Known rows, with every way that one mark hangs from another:
Q304{Q29 Q465 Q632{Q177 Q230} Q839 Q995}: [ -3.1  -6.5   9.8 -26.4 -36.9 -23.0  25.0   1.7  13.6   5.5 -19.7 -29.3
 -22.2  17.5  -7.2  17.1   3.5 -30.2   8.4 -27.0   9.1  -9.3 -17.6 -18.1
  31.2 -12.3  54.2  -0.2]
Q29{Q304{Q465 Q632{Q177}}}: [ -8.3   4.1  14.4 -29.9 -31.1 -24.5  22.6   1.5  -5.0   2.4 -24.5 -18.6
 -25.1   2.9  -4.6  13.0   4.2 -16.5   5.6 -30.1   2.9  10.7 -18.9 -16.9
  26.7 -20.2  23.4  -4.3]
Q995{Q177 Q230 Q304{Q465 Q632 Q839}}: [-18.3   0.5  11.2 -26.5 -21.3 -17.9  28.3  -7.7  -0.5  18.3 -23.4  -7.4
 -25.6  10.9   4.9  17.7  -9.4 -26.2   6.6 -28.9  -7.6   8.4 -11.5 -30.2
  18.8  -4.0  45.8 -12.7]
Q230{Q632 Q995{Q177}}: [-16.3   4.2   1.6 -18.6 -14.5 -24.5  34.1 -18.5 -15.9  15.0 -18.0  -0.1
 -17.7   7.4 -11.9  10.8 -14.1 -39.7   6.7 -38.2  -2.0  18.9  -8.8 -39.0
  10.9 -27.3  30.0 -26.9]
Q304{Q29 Q465 Q632{Q177} Q839 Q995{Q230}}: [ -9.7  -4.3  11.5 -18.2 -35.1 -23.2  16.5   0.0  12.8   4.6 -23.6 -23.6
 -22.7  16.3   1.3  17.6   1.2 -27.3   8.9 -22.9   9.4  -6.6 -10.7 -22.1
  30.3  -7.8  55.4  -6.7]
Q304{Q29 Q465 Q632 Q839 Q995}: [ -9.8   1.8  12.2 -20.4 -29.8 -26.5  13.6   5.3   8.1   5.1 -21.5 -25.2
 -20.4   2.6   9.4  16.1  23.8 -12.9  -1.1 -19.5   3.6  -6.4 -11.3  -9.6
  32.5  -8.9  49.6  -3.9]
Q995{Q177{Q632{Q304{Q465 Q839}}} Q230}: [-25.9  -0.6   3.4 -29.0 -25.7 -18.2  27.0  -7.5  -6.6  11.8 -21.1  -1.7
 -21.5  11.9  -4.4  26.5 -14.5 -34.0  -1.0 -37.9  -3.3   9.7 -12.6 -32.9
  17.5 -12.1  34.0 -29.2]
Q532{Q465}: [-23.2  19.0   9.8 -17.1  -7.5 -19.1  22.7   7.8 -11.2  -1.4 -17.3  -6.5
 -18.7  -8.3  -0.4   8.4  11.7 -19.5   5.7 -23.3 -11.7   3.5 -11.9  -8.5
  19.7 -12.7   5.4 -21.2]
Q29{Q304{Q465 Q632 Q839 Q995}}: [ -7.5   9.4  18.0 -19.0 -38.2 -26.6  17.5   6.3   0.8   2.3 -25.6 -26.5
 -17.9   0.2  11.5  19.5  20.7 -11.3  -1.7 -24.7   5.7   0.7 -11.5 -11.7
  28.1 -12.2  41.5  -1.2]
Q632{Q177{Q995} Q230 Q304}: [ -4.7  -4.5  -4.5 -37.1 -23.5 -11.0  40.5   2.5  -7.6   1.8 -19.1  -0.4
 -16.9  10.4 -18.3  13.7 -17.0 -46.8   4.2 -46.0  -8.4  -0.3 -17.8 -23.0
  17.4 -18.0  22.2 -23.4]
Q839{Q304{Q465 Q995{Q230}}}: [-19.9   6.4  14.4 -13.7 -37.1 -28.2  14.9  -1.2  -6.4  -8.3 -26.9 -10.3
 -19.5   6.5   2.6  18.1  10.4 -15.3   2.5 -30.5   1.9   4.8  -8.8 -18.5
  25.4 -11.8  29.7 -14.1]
Q177{Q632 Q995{Q230 Q304}}: [-19.5   3.6  -1.9 -36.5 -24.1  -7.4  31.7  -0.2  -5.7  -3.1 -24.0   9.0
 -30.5  15.5  -2.3  10.5 -16.6 -34.9   0.4 -37.8 -14.3   9.3 -11.2 -10.7
  13.1  -6.1  24.5 -33.0]
Q839{Q304{Q995}}: [-15.9  11.6  10.4 -11.9 -23.0 -26.3  22.1   4.4  -7.5  -5.2 -24.9 -11.9
 -12.7   3.5   6.1  13.0  19.7 -14.8  -0.6 -29.6  -6.1   8.1  -8.2 -13.5
  18.1 -14.0  23.7 -13.8]
Q632{Q304{Q839}}: [-14.1   5.0   2.1 -25.2 -14.1 -17.6  30.4   7.2 -11.0   7.6 -17.1  -8.0
 -15.9  -2.8   3.9  18.5  11.9 -27.6  -5.9 -37.1 -13.8  -0.4 -10.1 -16.8
  15.9 -15.1  23.0 -20.6]
Q177{Q995{Q230{Q632} Q304}}: [-12.9   3.4  -3.2 -33.6 -23.0 -11.5  34.9  -5.6 -10.0  -1.0 -21.0   8.5
 -27.7  11.1  -4.5   9.1 -17.8 -41.1   0.9 -42.2 -12.1   9.8  -9.1 -23.0
  14.2  -9.3  28.9 -30.1]
Q29{Q304{Q995}}: [-11.7  12.2  11.9 -16.1 -25.0 -23.6  20.5   3.5  -9.3   0.3 -24.7 -11.8
 -13.4  -4.6   3.4  14.3  18.3 -14.4  -4.3 -28.7  -0.8   5.9  -9.5 -14.6
  19.5 -13.8  20.9 -12.3]
Q230{Q995{Q177 Q304{Q632 Q839}}}: [-12.7   3.4   6.5 -20.7 -11.3 -17.8  37.9  -7.4  -1.4  25.1 -21.1 -10.0
 -19.9  13.4   5.3  11.3 -11.4 -33.8   6.0 -28.9 -10.0  11.0  -9.8 -30.1
   8.9 -14.0  47.6 -15.2]
Q839{Q304{Q29 Q465 Q632}}: [-13.1   1.9  14.9 -21.7 -30.3 -27.6  12.4   2.3   0.4  -4.7 -21.0 -22.9
 -27.7   5.6   4.1  11.0  19.5  -7.7   1.5 -20.2  -1.8   5.8 -16.7  -9.6
  32.6 -14.6  30.5  -9.2]
Q304{Q29 Q465 Q632{Q230} Q839 Q995{Q177}}: [ -8.2  -3.7  12.2 -18.9 -30.7 -24.7  21.2  -6.2   9.2  13.5 -19.9 -24.9
 -17.1  12.5  -3.7  20.0   5.3 -24.5   7.1 -19.5   7.6  -3.2 -15.0 -27.2
  29.1  -8.4  57.2  -5.1]
Q632{Q177 Q230{Q995} Q304{Q29 Q839}}: [ -4.1 -11.3  -1.5 -27.2 -24.0 -16.9  39.2  -3.0   2.8  14.3 -11.2 -19.2
 -20.5  20.1 -16.8  17.4 -17.1 -51.5   1.0 -39.3   0.6 -11.4 -19.5 -27.5
  16.6 -24.0  42.5 -21.5]
Q230{Q632}: [-14.1   9.2   1.3 -24.8 -15.8 -22.0  28.5  -2.4 -16.9   0.0 -18.2  -2.5
 -21.6  -1.7  -5.6   9.8   7.0 -28.0   2.3 -38.8  -8.9  13.5  -9.3 -21.1
  16.6 -20.9  16.9 -21.1]
Q230{Q632 Q995{Q304{Q465 Q839}}}: [-12.7  -1.1   2.4 -37.5 -26.6 -23.5  37.7  -7.7  -7.0  11.4 -14.5  -8.8
 -31.6   9.3  -2.4  14.1  -9.3 -36.5  -4.5 -45.8  -4.7   7.8 -17.0 -19.8
  18.1 -23.7  42.5 -17.1]
Q29{Q304{Q465 Q839 Q995}}: [-11.5   7.3  16.5 -23.5 -35.2 -27.3  19.9   3.1  -1.1   0.2 -20.7 -23.7
 -19.0  -1.8   6.4  22.1  19.9 -14.2  -7.8 -29.2   5.4   2.3 -15.2  -5.6
  27.9 -13.0  34.5  -7.6]

Rows:
[-14.3  -4.6   7.4 -28.4 -18.0 -23.1  24.9 -12.2   0.2  25.9 -20.4  -7.0
 -26.8   8.4  -2.8   9.1  -9.2 -21.7  -0.3 -23.8  -2.6   7.6 -16.8 -31.4
  21.6 -15.8  45.7 -12.1] -> Q230{Q995{Q177 Q304{Q29 Q465 Q632}}}
[-11.6  -6.1  -0.8 -35.2 -25.8 -12.7  38.7  -2.7   5.7   9.1 -11.7 -14.8
 -32.9  27.1  -9.4  13.7 -14.7 -41.5  -3.1 -33.6  -5.4  -4.7 -20.8 -12.6
  14.1 -16.3  44.8 -23.1] -> Q177{Q632{Q230{Q995{Q304{Q29 Q839}}}}}
[-12.5   3.8   9.0 -35.5 -23.0 -19.9  28.8   6.2  -2.1  10.0 -20.7 -13.3
 -29.1   1.5   9.4  13.7  10.4 -16.9  -0.8 -31.2 -12.1   3.3 -15.1 -10.0
  22.9 -10.5  37.6  -4.0] -> Q995{Q304{Q465 Q632 Q839}}
[ -3.4   2.5   1.8 -34.4 -22.5  -8.8  36.4   5.9  -4.5   3.3 -23.1  -2.1
 -24.3   9.7  -3.9   6.0  -8.1 -32.5   6.2 -33.8 -15.2   1.7 -13.3 -14.0
  17.3  -7.8  31.5 -13.2] -> Q177{Q995{Q304{Q632{Q230}}}}
[-13.3  -0.9   6.6 -20.2 -35.8 -26.3  17.2  -7.7   2.8  -0.2 -17.0 -17.4
 -24.4  11.2  -0.8  20.2   5.1 -29.6  -1.4 -31.4   8.7  -3.1  -9.9 -23.0
  29.1 -10.8  50.2 -18.5] -> Q304{Q29 Q465 Q839 Q995{Q230{Q632}}}
[-13.8 -11.0   5.0 -34.3 -21.8 -21.2  32.6 -16.4  -1.2  22.2 -13.7  -6.6
 -28.9  13.0 -17.5  13.6 -18.7 -32.4   0.1 -31.0  -0.6   2.5 -24.7 -30.2
  20.8 -17.0  41.0 -15.7] -> Q632{Q230{Q995{Q177 Q304{Q29 Q465}}}}
[ -5.9  -4.6  11.2 -31.7 -35.1 -23.0  22.2   0.1   9.8  -9.0 -21.2 -24.5
 -28.9  17.4  -2.5  10.3  -0.8 -23.5   6.6 -26.8   2.9   7.9 -22.7  -5.7
  35.0 -14.6  37.2 -14.7] -> Q839{Q304{Q29 Q465 Q632{Q177{Q995}}}}
[-14.2   3.2  15.8  -8.9 -38.8 -27.3   6.7   1.2   4.9  -5.8 -28.2 -19.6
 -21.0  11.1   7.0  14.3  13.1 -11.1   4.4 -18.7   5.6  -1.6  -8.7 -21.3
  31.7  -7.5  43.5  -9.1] -> Q839{Q304{Q29 Q465 Q632 Q995{Q230}}}
[ -5.5 -11.0   1.3 -33.6 -21.1 -15.4  43.7  -5.1   8.5  15.0 -10.0 -19.4
 -29.9  25.4 -14.6  12.4 -19.5 -48.0   3.4 -37.0  -2.5  -7.1 -24.1 -18.5
  15.6 -17.4  46.6 -16.0] -> Q632{Q177 Q230{Q995{Q304{Q29 Q839}}}}
[-13.3  -7.0   4.7 -24.4 -31.5 -22.1  21.8  -0.5   7.2   8.6 -20.4 -14.9
 -18.7  11.4  -2.5  23.3  -2.2 -33.0  -4.1 -35.6   6.3 -11.0 -14.3 -28.5
  26.8 -10.4  47.1 -16.6] -> Q632{Q177 Q304{Q29 Q465 Q839 Q995{Q230}}}
[ -8.5  -3.9   9.3 -31.5 -37.0 -16.4  27.1  -0.9   5.6  -3.8 -23.9 -16.1
 -28.5  17.2  -2.7  16.1 -13.5 -38.0  14.8 -32.8   2.0   3.3 -12.7 -10.1
  28.6 -10.3  42.7 -16.7] -> Q304{Q465 Q632{Q177{Q995{Q230}}} Q839}
[-12.4   0.7  10.4 -26.7 -24.5 -24.2  12.0   2.9  -3.6   3.8 -20.3 -15.0
 -26.9  -2.6  -0.1  10.6  18.8 -10.1   1.2 -21.1  -2.9   1.3 -14.1 -11.0
  32.2 -15.2  28.0  -7.6] -> Q304{Q29 Q465 Q632}
[-11.4   3.1  -5.4 -30.2 -14.5 -19.5  37.3  -1.8 -15.7   8.7 -19.5   2.2
 -16.9   3.7 -11.5  13.1  -8.0 -39.8   0.6 -50.0  -9.3  10.9 -12.8 -36.7
  11.8 -25.2  19.6 -23.1] -> Q230{Q632{Q177 Q304}}
[-11.6   7.2  11.5 -13.6 -21.5 -23.1  16.6   4.4   0.2  -4.0 -21.3 -21.6
 -21.8   8.5   5.8   8.1  18.9 -12.1   3.0 -19.3  -6.2   6.4 -12.0 -12.7
  24.0 -12.8  27.6 -13.9] -> Q839{Q304{Q29 Q632}}
[ -7.4   0.9  -5.0 -42.4 -17.4 -13.3  44.1  -4.6  -5.4   2.0 -18.5   3.4
 -27.4  13.2  -9.8   6.1 -19.0 -43.7   1.9 -48.7 -11.0  15.4 -18.0 -20.9
  13.8 -16.4  28.6 -25.1] -> Q230{Q632{Q177{Q995{Q304}}}}
[ -7.1   0.4   6.1 -23.9 -28.9 -12.3  31.1   1.3   4.8  -2.9 -23.7 -14.0
 -23.0  19.2  -0.4  13.1 -13.4 -43.5  16.3 -30.2  -2.4   3.5  -7.7 -13.2
  20.1  -8.0  40.6 -21.6] -> Q304{Q632{Q177{Q995{Q230}}} Q839}
[-11.3  -5.5  -2.9 -33.8 -33.7 -18.4  21.0  -6.4  -8.3  -0.6 -16.8   0.5
 -27.0   5.8 -10.5  16.4 -12.0 -36.9  -4.7 -40.4   0.3  -0.9 -13.0 -27.4
  30.3 -14.6  33.9 -32.5] -> Q177{Q995{Q230{Q632{Q304{Q29 Q465}}}}}
[ -4.4  -9.8   7.0 -39.9 -28.1 -16.4  34.6   1.0  12.4  11.6 -15.1 -24.3
 -33.1  19.9  -8.0  13.1  -6.8 -31.5   4.6 -31.9  -2.5  -5.9 -26.2 -16.7
  26.6 -10.7  48.0  -2.5] -> Q995{Q304{Q29 Q465 Q632{Q177 Q230} Q839}}
[-24.8   5.9   1.0 -33.0  -8.3 -15.0  34.7  -6.1  -8.6  15.4 -21.6   5.9
 -23.9   9.9  -3.6  11.8  -8.2 -25.5  -0.6 -33.6 -16.2  20.7 -15.9 -25.3
   8.0 -11.7  21.5 -25.1] -> Q995{Q177{Q632} Q304}
[ -9.0  -3.9   2.6 -26.0 -23.1 -19.3  39.0  -6.2  -8.5   6.5 -17.8  -8.6
 -21.8  14.4 -21.6  10.7 -16.1 -44.4  12.1 -40.1  -1.4   2.6 -15.8 -23.3
  14.2 -27.5  25.0 -16.5] -> Q632{Q177 Q230{Q995}}
[-22.6   2.6  10.5 -15.9 -24.7 -25.7  17.2 -10.8  -8.0   9.9 -27.2   0.8
 -15.6   1.0  -4.5  18.9  -0.8 -21.2   6.2 -28.5   2.5   9.1  -6.8 -32.6
  21.5  -8.9  33.1 -16.5] -> Q304{Q465 Q995{Q177 Q230}}
[-12.1  -7.0   4.5 -43.9 -31.3 -14.0  37.1  -3.3   5.5   0.9 -18.9  -7.2
 -33.3  17.1  -4.4  16.8 -20.8 -41.0   3.4 -41.7  -5.3   3.2 -20.7  -8.6
  23.3  -6.8  39.7 -21.7] -> Q632{Q177{Q995{Q230 Q304{Q465 Q839}}}}
[-13.0   5.7   9.2  -9.6 -13.2 -23.3  16.5  -4.3   1.5  14.7 -25.7 -10.8
 -11.1   3.6   3.4  10.4  12.4 -16.8   4.7 -15.4  -0.6   7.1  -6.2 -32.6
  21.0  -7.8  40.4 -11.7] -> Q304{Q29 Q632 Q995{Q177}}
[-14.9   4.9   5.1 -20.4  -9.5 -17.6  34.3  -8.4  -8.7  25.3 -25.1   0.6
 -19.2   6.7   0.2   6.9 -12.5 -28.7   5.7 -29.2 -11.4  13.9  -8.9 -35.7
   8.4 -17.0  36.2 -14.3] -> Q230{Q995{Q177 Q304{Q632}}}
[ -3.1 -15.6   0.6 -43.2 -34.7 -15.7  35.4  -0.3   8.1   1.7 -11.4 -18.7
 -26.6  16.8 -16.8  21.0 -14.0 -45.4  -1.7 -40.7   2.0 -10.0 -26.5 -12.8
  31.5 -15.0  41.6 -20.2] -> Q632{Q177{Q995} Q230 Q304{Q29 Q465 Q839}}
[-10.1  -1.2   1.0 -37.0 -15.2 -13.6  27.9   1.7   0.5   2.8 -16.0  -3.1
 -28.3   5.3  -0.7   6.9   2.2 -24.9  -6.6 -29.2 -13.4   2.1 -18.6  -2.9
  21.9  -6.1  26.2 -24.0] -> Q177{Q995{Q304{Q29}}}
[ -1.1   0.9  15.5 -24.8 -44.0 -23.3  29.2   2.9   6.3   3.2 -24.0 -30.7
 -18.9  14.7  -5.4  20.5   0.9 -28.7   7.5 -32.3  11.1  -2.1 -19.3 -20.4
  27.3 -15.4  46.9   2.7] -> Q29{Q304{Q465 Q632{Q177 Q230} Q839 Q995}}
[-19.8  -7.4   1.7 -30.9 -24.4 -22.9  27.0 -11.5   1.0  19.6 -14.9 -12.3
 -24.1  15.8  -7.1  23.2 -13.1 -35.1  -6.6 -33.2   2.8   4.4 -18.4 -28.1
  21.2 -22.5  44.7 -29.1] -> Q230{Q995{Q177{Q632{Q304{Q29 Q465 Q839}}}}}
